Each row was made from one walk, in order. Every step used is in the known rows, and no mark comes twice. Write each row's walk.
Known rows:
godi > supez: [-0.62  1.95  1.13 -0.51  1.30  2.25 -1.84 -1.49  2.16 -1.38  1.01  0.46
  0.56  1.63 -0.52 -2.38 -0.21  1.77  2.85  0.44 -1.27  0.98 -0.17 -1.14
 -1.86  0.13  0.54 -1.07]
tilig > buno: [ 3.06  0.14 -0.66  0.77 -2.64 -0.63 -0.17  1.24  0.80  1.77  0.56 -0.61
  0.07 -1.37 -1.38 -0.01 -0.62  0.85 -0.51 -0.55  0.13  0.94  0.68  0.95
  1.53  1.76 -0.97 -1.46]
gepi > buno > tilig: [ 3.48 -0.18 -1.57  0.92 -1.17  0.54 -0.65 -0.25 -0.72  2.05  0.01  1.88
 -2.38  0.30  0.39  0.91 -0.54  0.61 -1.35  2.03 -0.45 -0.17  1.04  0.27
 -5.41 -0.36 -0.68 -3.84]
gunu > supez > godi > lozu > buno > lepor: [ 1.06  1.90  1.25  0.63  2.91  2.12 -1.11 -1.63  1.55 -4.66 -0.33  0.71
  0.68  0.75  1.80  5.18  0.34  1.10  0.94 -3.99  2.69  1.20 -0.56  0.73
  2.80 -0.83  1.47  2.65]
lozu > buno > tilig: [ 4.27 -0.61 -1.97  1.41 -0.53 -0.68 -0.18 -0.32 -1.16  0.72  1.12  2.10
 -1.32  0.07  2.25  0.83 -0.97  0.66 -2.15  1.35 -0.75  0.20  1.70 -0.02
 -3.28  0.43 -0.86 -1.45]
vumol > gunu: [ 1.05 -0.35 -2.27  1.08  0.44  0.21 -0.54  2.48 -0.43 -0.85  0.94 -0.40
 -1.21 -1.69  0.06 -2.42 -1.42  0.22 -1.67  3.75 -0.07 -1.10  2.32 -0.16
  1.15 -1.99  0.15  0.70]
tude > buno > lozu > rukop > supez: [ 2.09 -0.22  1.36 -1.90 -3.17 -1.67 -0.14 -0.79  0.07  4.08 -1.16  1.43
  1.10  1.54 -0.34 -0.36  0.61 -3.12  1.90  2.28 -1.71 -0.84 -0.49  0.61
 -1.93  0.45  0.86 -0.27]
vumol > gunu > supez > rukop > lozu > buno: [-1.29 -1.41 -2.06 -1.24 -3.76 -0.12  4.27  1.59 -1.46 -3.20  0.40 -3.90
 -1.31  1.23  0.08  1.27  0.18 -1.93 -2.57  3.08 -0.63  0.11  0.61 -0.31
  6.66  0.58  1.80  0.20]
rukop > supez: [ 2.59  0.64 -0.51 -0.83 -1.90  1.05 -1.91 -1.55  1.67 -1.54 -0.20  0.43
  0.22  1.18 -0.51 -1.41  0.07 -1.72  2.46  1.44 -1.52  0.64  0.34 -1.27
  1.15  1.92  0.01 -0.38]
lozu > buno > tude: [ 1.77 -0.14 -2.25 -0.99  0.57  0.51 -0.85 -0.42 -0.99  0.34  0.57  2.36
 -1.80  0.41  1.18  1.15 -2.75  0.53 -0.05  0.40  1.90  0.04  0.61  1.06
 -1.48 -1.43 -1.40  1.13]
rukop > lozu > godi: [-2.59 -1.06 -0.98  1.61  2.31 -0.38 -0.25  0.45  0.89 -0.67  0.19 -2.17
 -0.59 -0.40  0.40 -2.96  0.61 -0.33 -0.29 -3.02  1.09  0.88 -3.09 -1.08
  2.76  1.51 -0.52  1.08]
buno > lozu: [ 0.25 -1.41  1.26  2.83  1.36 -0.31 -1.57  0.26  0.08  0.31  1.07  1.54
  2.18 -1.37 -0.58  1.01  1.13  0.96 -1.31 -2.20  0.64  1.39  0.72 -0.01
 -4.79  0.60 -1.02  0.20]
tude > buno > tilig: [ 2.97 -1.21 -1.23 -0.39 -1.15 -0.61 -2.00 -0.57 -0.72  4.12 -0.07  3.06
 -0.17 -0.22 -0.36  0.88 -1.68  1.05 -1.22  1.56 -0.91 -0.47  0.93  1.17
 -6.51 -1.24 -0.59 -3.62]
supez > rukop > lozu > buno: [-1.87 -1.54 -3.19 -0.85 -3.92 -1.54  2.05  1.55 -1.47 -2.27  1.54 -1.89
 -0.78  0.96 -0.48  0.08  0.98 -0.79 -1.33  0.84 -0.04  1.69 -0.81 -0.53
  3.59  2.15  0.30 -0.46]
godi > lozu > rukop > supez > gunu > vumol: [ 0.13 -0.76  0.84 -0.12  1.30 -2.50  1.54  1.84 -2.62 -2.39 -3.50  0.87
 -1.41 -0.40  0.67 -3.02  0.10 -2.58  0.11  2.05 -1.89 -1.20  3.04 -0.64
  4.17 -1.70  0.58  2.22]
tude > buno > lozu > godi > supez: [-0.15  1.28  2.66 -0.33  3.52  1.25 -0.65 -1.88  2.74  3.34 -0.92 -0.69
 -0.17  0.74  0.06 -1.77 -0.17  1.51  2.03 -4.38  0.40 -0.06 -3.12  0.53
 -5.44 -1.29  0.45  0.26]
godi > lozu: [-0.09 -1.24 -0.14  1.58  3.03 -1.03 -2.31  0.72  1.60 -1.65 -0.74  2.54
  0.98 -1.23 -1.38 -1.04  1.15  1.57 -1.05 -1.32  0.21  1.52 -0.77 -0.74
 -3.10 -0.56  0.12  1.47]
tude > buno > lozu > godi > supez > rukop: [-2.46  1.71  1.71 -2.93 -0.36  0.06  1.07 -0.98  0.90  2.85  0.18 -0.83
  1.26  0.54  0.06 -1.07  0.31  1.69  1.02 -2.75 -0.15 -0.65 -3.03  0.43
 -3.31 -0.17  0.27  0.01]
supez > gunu > vumol: [-0.04 -0.88 -0.16  1.19  1.47 -0.76  0.87  2.57 -3.42 -2.29 -1.40 -0.11
 -3.07 -1.98 -0.03 -1.97 -1.80  0.13 -1.06  0.74 -0.13 -1.11  4.58  0.33
  2.93 -2.10 -1.13 -0.16]
tude > buno: [ 2.00 -0.65 -1.17 -1.90 -1.83 -0.43 -1.52  0.54  0.61  3.31 -0.79  1.30
 -2.40 -0.36 -2.52 -0.64 -1.89  0.70  0.69  1.12  0.16 -0.81 -0.23  1.77
 -3.09 -1.46 -0.12 -2.38]
supez > godi > lozu: [-1.04 -0.03 -0.88  1.54  5.73 -0.27 -2.89  0.03  2.95 -2.23 -0.56  0.98
  1.44 -2.21 -0.86  1.34  1.15  1.95  0.49 -3.86  1.38  0.96 -2.64 -0.76
 -2.74 -0.51 -0.86  2.19]
vumol > gunu > supez > rukop > lozu: [-4.58 -1.51 -0.69 -1.04 -3.12  0.49  2.67  1.09 -1.37 -3.55  0.77 -3.17
  2.05  0.79 -1.09  1.00  0.94 -1.43 -2.34  2.89 -1.06  0.39  0.78 -0.88
  6.10  0.98  1.55 -0.47]
rukop > supez > godi: [ 1.28  1.95 -1.16 -0.82  1.51  1.78 -2.54 -2.00  3.19 -2.03  0.17 -1.19
  0.66  0.09  0.03  1.33  0.05 -1.01  3.94 -1.39 -0.01 -0.22 -1.73 -1.29
  1.35  1.84 -0.94  0.25]
tilig > buno > gepi: [ 2.49 -0.68 -0.71  2.76 -2.27  0.76 -0.64  0.38  0.61  1.49  2.28 -0.17
  3.80 -0.65 -1.25 -0.17 -1.09  0.48 -1.02 -2.43  2.16  2.26  1.83  0.96
 -0.71  0.92 -0.54 -0.90]
gepi > buno: [ 2.55  0.45 -1.40 -0.53 -1.92  0.89 -0.12  0.81  0.66  0.96 -0.81 -0.17
 -4.78  0.33 -1.60 -0.65 -0.61  0.13  0.65  1.62  0.60 -0.38 -0.11  0.62
 -1.79 -0.62 -0.20 -2.49]
vumol > gunu > supez > godi > lozu: [-0.42  0.11  0.63  1.13  5.98  1.34 -0.69 -0.08  3.18 -3.32 -1.83 -1.15
  0.82 -1.67 -0.26  2.71  0.29  0.72 -0.61 -1.70  0.79 -0.84 -1.19 -0.48
  0.58 -2.08  0.85  2.87]
godi > lozu > rukop > supez > gunu: [-0.42 -0.69 -0.03  0.21  0.92 -1.52 -0.86 -1.64 -0.69 -1.63 -1.44  0.19
  0.37  0.04  0.32  0.60  2.09 -1.71  0.76  3.37 -1.97 -0.56  0.95 -1.34
  3.93  0.08  1.41  0.95]
rukop > lozu > godi > supez > gunu > vumol: [-3.80 -0.12  0.87  1.26  4.32  0.42  1.84  0.88 -1.72 -3.32 -1.82 -3.34
 -2.13  0.34  0.95 -3.95 -0.66 -0.04  0.70 -2.60 -0.21  0.17  1.03 -0.99
  4.46 -1.71  0.19  0.66]

Write each row's walk:
[-1.84  0.84  0.39  0.94  2.86  2.21 -1.71 -2.71  0.09 -2.46  0.76 -1.42
 -0.63  0.32 -0.34  0.79  0.35  2.11  1.75  1.25 -1.10  0.51  1.61 -0.93
  1.18 -0.94  0.84 -1.96]
godi > supez > gunu
[-1.34 -0.47 -1.94 -0.23 -1.87 -0.18  1.25 -1.18 -1.42 -1.46  2.12 -0.27
  2.07  2.53  1.46  0.77  1.18  0.38 -1.22  0.83 -1.95  2.33 -0.10 -1.32
 -1.48  1.76  0.75 -2.28]
godi > supez > rukop > lozu > buno > tilig
[-4.75 -1.22  0.53 -1.30 -3.70  0.52  1.77 -0.31 -0.70 -3.24  0.86 -1.93
  2.58  1.38 -1.65  1.79  1.65 -0.90 -0.97  0.77 -0.97  1.29 -0.63 -1.05
  4.75  2.85  0.82 -1.32]
gunu > supez > rukop > lozu
[ 2.40 -1.24  1.19  3.08 -0.81 -1.01 -0.03  0.84  0.40  2.47  0.78 -0.01
  2.82 -1.98 -1.18  2.29  1.11  0.98 -1.81 -3.47  0.85  2.10  0.71  1.18
 -2.92  1.68 -1.00 -0.71]
tilig > buno > lozu
[ 0.22  1.58  0.35  0.20  3.15  2.87  0.21 -0.26  2.19 -2.32 -0.23 -2.75
 -0.56 -1.08  0.52  2.76 -1.36  0.02  0.50  0.51  0.56 -2.49  0.12 -0.09
  3.37 -1.19  0.11  0.84]
vumol > gunu > supez > godi
[-1.80  1.58  0.76  1.03  4.73  2.09 -0.84 -2.86  0.71 -1.40  0.07 -2.76
 -1.91 -0.04  1.40 -0.80  0.10  2.00  1.63 -1.12 -0.24 -0.89 -0.45 -1.09
  2.69 -0.90  0.26 -0.23]
lozu > godi > supez > gunu
[ 2.00 -0.83  0.42  1.92 -0.22  0.36 -0.14  0.51  0.24  1.74 -0.61  0.49
 -1.61 -0.50 -1.39  1.71  1.09  0.11 -0.85 -1.50  1.36  1.01  0.01  0.90
 -5.88 -0.55 -0.40 -1.55]
gepi > buno > lozu
[ 2.53  0.65  1.17 -0.94 -3.37 -0.73  0.97 -0.59  0.23  2.25 -1.23  0.54
 -0.68  1.93  0.24 -0.41  1.66 -3.67  1.98  2.58 -1.30 -0.57 -0.45 -0.17
 -1.11  1.19  0.84 -0.35]
gepi > buno > lozu > rukop > supez
[-2.05  2.52  1.53 -1.79 -0.54  1.04  1.95 -0.84  0.94  1.05  0.17 -1.68
 -0.64  1.07  0.80 -1.00  1.30  1.05  0.99 -2.55  0.16 -0.32 -2.97 -0.28
 -2.43  0.51  0.27  0.03]
gepi > buno > lozu > godi > supez > rukop
[ 1.39  0.11  1.25  0.00 -0.04  2.22  1.08  0.43  0.59 -1.83 -0.59 -1.29
 -1.28 -0.17  0.04  0.29 -1.49 -0.62 -1.31  3.55 -0.82 -2.05  2.46  0.08
  3.39 -1.46  1.13  0.18]
vumol > gunu > supez
[ 1.27  0.11 -1.28 -0.55 -0.81  0.45 -1.29 -0.13 -0.52  2.34  0.59  1.70
  1.46 -0.88 -0.33  1.83 -2.26  1.11 -0.26 -1.06  1.73  0.97  0.75  1.63
 -0.55 -0.10 -1.90 -0.27]
tilig > buno > tude
[ 1.49 -1.47 -1.03  0.39 -1.43  0.96 -1.92 -0.21  0.57  2.91  0.91  1.47
  1.60  0.32 -2.26 -0.73 -2.34  0.33  0.01 -0.71  2.13  0.62  0.91  1.62
 -4.93 -2.14  0.22 -1.73]
tude > buno > gepi
[ 0.62 -0.12  1.23  0.56 -1.75 -1.81  1.47  1.56 -1.26  3.69 -0.11  1.28
 -1.50  0.23  0.15 -0.25  1.23 -1.28 -0.49  2.11  0.14 -1.11 -0.25  0.78
 -3.08 -0.25  0.12 -0.53]
gepi > buno > lozu > rukop
[ 1.44  1.35  0.30 -2.07 -3.21 -0.86 -0.40 -0.55  0.29  0.60  0.03  1.17
  0.29  1.80  0.87 -2.88  0.28 -3.02  2.71  4.55 -2.47 -1.20  0.15 -1.19
  3.21  2.08  0.46  0.47]
lozu > rukop > supez
[ 1.16 -1.15 -1.93 -0.25  3.05 -0.41 -1.23 -0.38 -0.14 -0.60 -0.88  3.43
 -0.60 -0.02  0.66  1.45 -1.34  1.10 -0.96 -1.41  2.01  1.20 -0.52  0.72
 -3.38 -2.25 -0.61  2.74]
godi > lozu > buno > tude
[-1.82  0.97  2.61 -0.53  3.28 -0.92  0.21 -0.24  1.79 -0.51 -1.36  0.94
  1.22 -0.29  0.76  1.33  1.26 -0.19  0.97  0.13 -0.36 -1.87 -2.51 -0.59
  1.49  0.15  0.68  2.50]
gunu > supez > godi > lozu > rukop
[ 1.02 -0.41  1.84  1.58 -2.41 -2.98  1.37  1.90 -1.26  4.31  1.07  0.87
  2.46 -1.28  0.35  0.34  1.37 -0.51 -1.30  0.37 -0.38  0.08  0.35  1.15
 -0.50  1.80 -0.42  0.22]
tilig > buno > lozu > rukop
[-1.20  0.73  0.41 -2.34 -3.50  0.98  2.53  1.17 -1.07 -2.05  0.66 -1.37
  0.31 -0.34  0.08  0.80 -0.72 -0.21 -2.23  4.25 -1.24 -2.27  2.00 -0.18
  4.85  0.01  0.94  0.23]
vumol > gunu > supez > rukop
[ 1.80  0.32 -2.48 -1.33  4.15  0.87 -2.01 -2.25  2.12 -1.77 -1.61  1.60
  0.35  0.62  1.20  3.35 -0.94 -0.57  1.99 -3.07  2.00  1.02 -2.32 -0.10
 -1.84 -1.23 -0.74  3.39]
rukop > supez > godi > lozu > buno > tude
[-1.22  1.46  1.68  0.42  4.39  0.69  1.55  0.70 -1.49 -2.11 -1.91 -1.82
 -3.48 -0.54  1.60 -4.27 -1.88  0.85  1.01 -1.79 -0.29 -1.60  1.96 -0.43
  3.14 -2.42 -0.38  1.10]
lozu > godi > supez > gunu > vumol
[ 0.59  0.21  0.61 -0.89 -1.13 -1.51  2.01  1.66 -3.48 -1.49 -2.18 -0.21
 -2.44  0.09  1.25 -3.21 -1.10 -3.08  0.95  3.75 -2.03 -2.27  4.07 -0.46
  5.92 -0.99  0.01  0.72]
lozu > rukop > supez > gunu > vumol
[-4.72 -0.47 -1.52 -0.37 -0.51 -1.19  1.18  1.05 -0.38 -0.95  1.13 -2.35
  0.69 -0.42  0.65 -2.41  1.20 -0.19 -1.04 -2.16  0.64  0.27 -3.26 -1.25
  4.26  2.48 -0.68  1.25]
supez > rukop > lozu > godi
[ 0.78  1.08 -0.33 -1.25 -2.11  1.19 -3.01 -0.14 -0.91  0.86  0.85  2.62
  0.18  0.55 -0.65  1.11 -1.70  1.37  1.28 -0.11  1.84  0.63  1.11  2.20
 -0.51 -1.82  0.87 -1.49]
tude > buno > lepor
[ 1.47 -0.61  0.78  1.35 -2.00 -1.48  0.90 -1.42 -1.54  1.58 -0.37 -2.00
  1.62 -0.53  0.48  3.09  2.04 -2.30  0.19  1.75 -1.57 -0.02  2.07  0.22
  4.16  1.66  0.45 -0.71]
tilig > buno > lozu > rukop > supez > gunu
[-3.05  3.12  0.79 -2.77 -0.37  0.79  0.77 -0.89  0.96 -0.61  1.40 -0.97
  0.63  0.83  1.35 -3.29  0.19  1.80  1.51 -0.81 -0.88 -0.90 -2.48 -1.29
  1.53  1.40 -0.16  0.92]
lozu > godi > supez > rukop
[-5.22 -1.55 -2.19 -0.60 -3.12 -1.07  0.33  1.22 -1.38 -2.55  2.07 -1.00
  2.69  0.29 -1.65 -0.35  1.73 -0.32 -1.13  0.68 -0.42  2.18 -0.72 -1.11
  2.84  2.57 -0.16 -1.06]
supez > rukop > lozu
[ 1.75  0.11  0.84  1.95  2.22  0.06  0.80  0.26  1.22  2.76 -1.14 -1.09
 -3.26 -1.02  0.85 -0.60  0.57  0.18 -0.82 -4.22  2.17 -0.61 -2.48  0.66
 -3.47 -0.29 -1.06  0.74]
gepi > buno > lozu > godi
[ 0.31 -0.34  1.61  2.69  3.56 -0.48 -0.46 -0.05  0.91  1.56  0.35  0.04
  0.18 -1.81  1.55 -1.13  0.63  0.92 -1.24 -4.76  1.69 -0.21 -1.79 -0.11
 -2.56  0.68 -1.42  2.33]
buno > lozu > godi
[-0.96 -0.54  1.94  1.33 -0.35 -2.35  0.23  1.33 -1.57  2.51  1.30  2.39
  1.88 -0.62  0.86 -0.90  1.37 -0.58 -0.79  1.42 -0.47 -0.71  0.43  0.06
 -2.13  0.74 -0.47  1.05]
buno > lozu > rukop
[ 1.48 -1.89  0.74  0.73 -0.04 -0.79 -1.40  0.30  0.20  3.85 -0.56  1.68
  0.39 -1.00 -2.19  1.68 -0.08  0.73 -0.82 -1.93  0.91  0.53 -0.12  1.79
 -7.01 -1.35 -0.41 -1.54]
tude > buno > lozu
[-4.11  0.03 -2.37 -2.66 -0.74  1.10  0.69 -1.33 -1.20 -1.88  1.47 -0.04
  1.60  2.87  0.47  1.19 -0.69  0.14  1.03 -0.04  0.70  2.29 -1.18 -0.35
  0.47  0.01  0.18  0.27]
godi > supez > rukop > lozu > buno > tude
[-1.51  1.01  1.89 -2.72 -4.06  0.98  1.77 -0.53 -0.37 -1.80  0.64 -0.08
  0.99  0.48 -0.38  1.65  0.06  0.47 -0.64  2.04 -1.12 -1.36  0.71 -0.32
  3.38  2.03  0.19 -0.72]
gunu > supez > rukop
[ 0.08 -0.99  1.52 -0.63 -1.66 -2.75  0.24  1.32 -1.43  5.69 -0.08  2.42
  0.30 -0.40 -0.57 -0.23  0.18 -0.74 -0.41  1.79 -0.26 -1.47 -0.34  1.67
 -4.17 -0.91  0.20 -0.49]
tude > buno > lozu > rukop
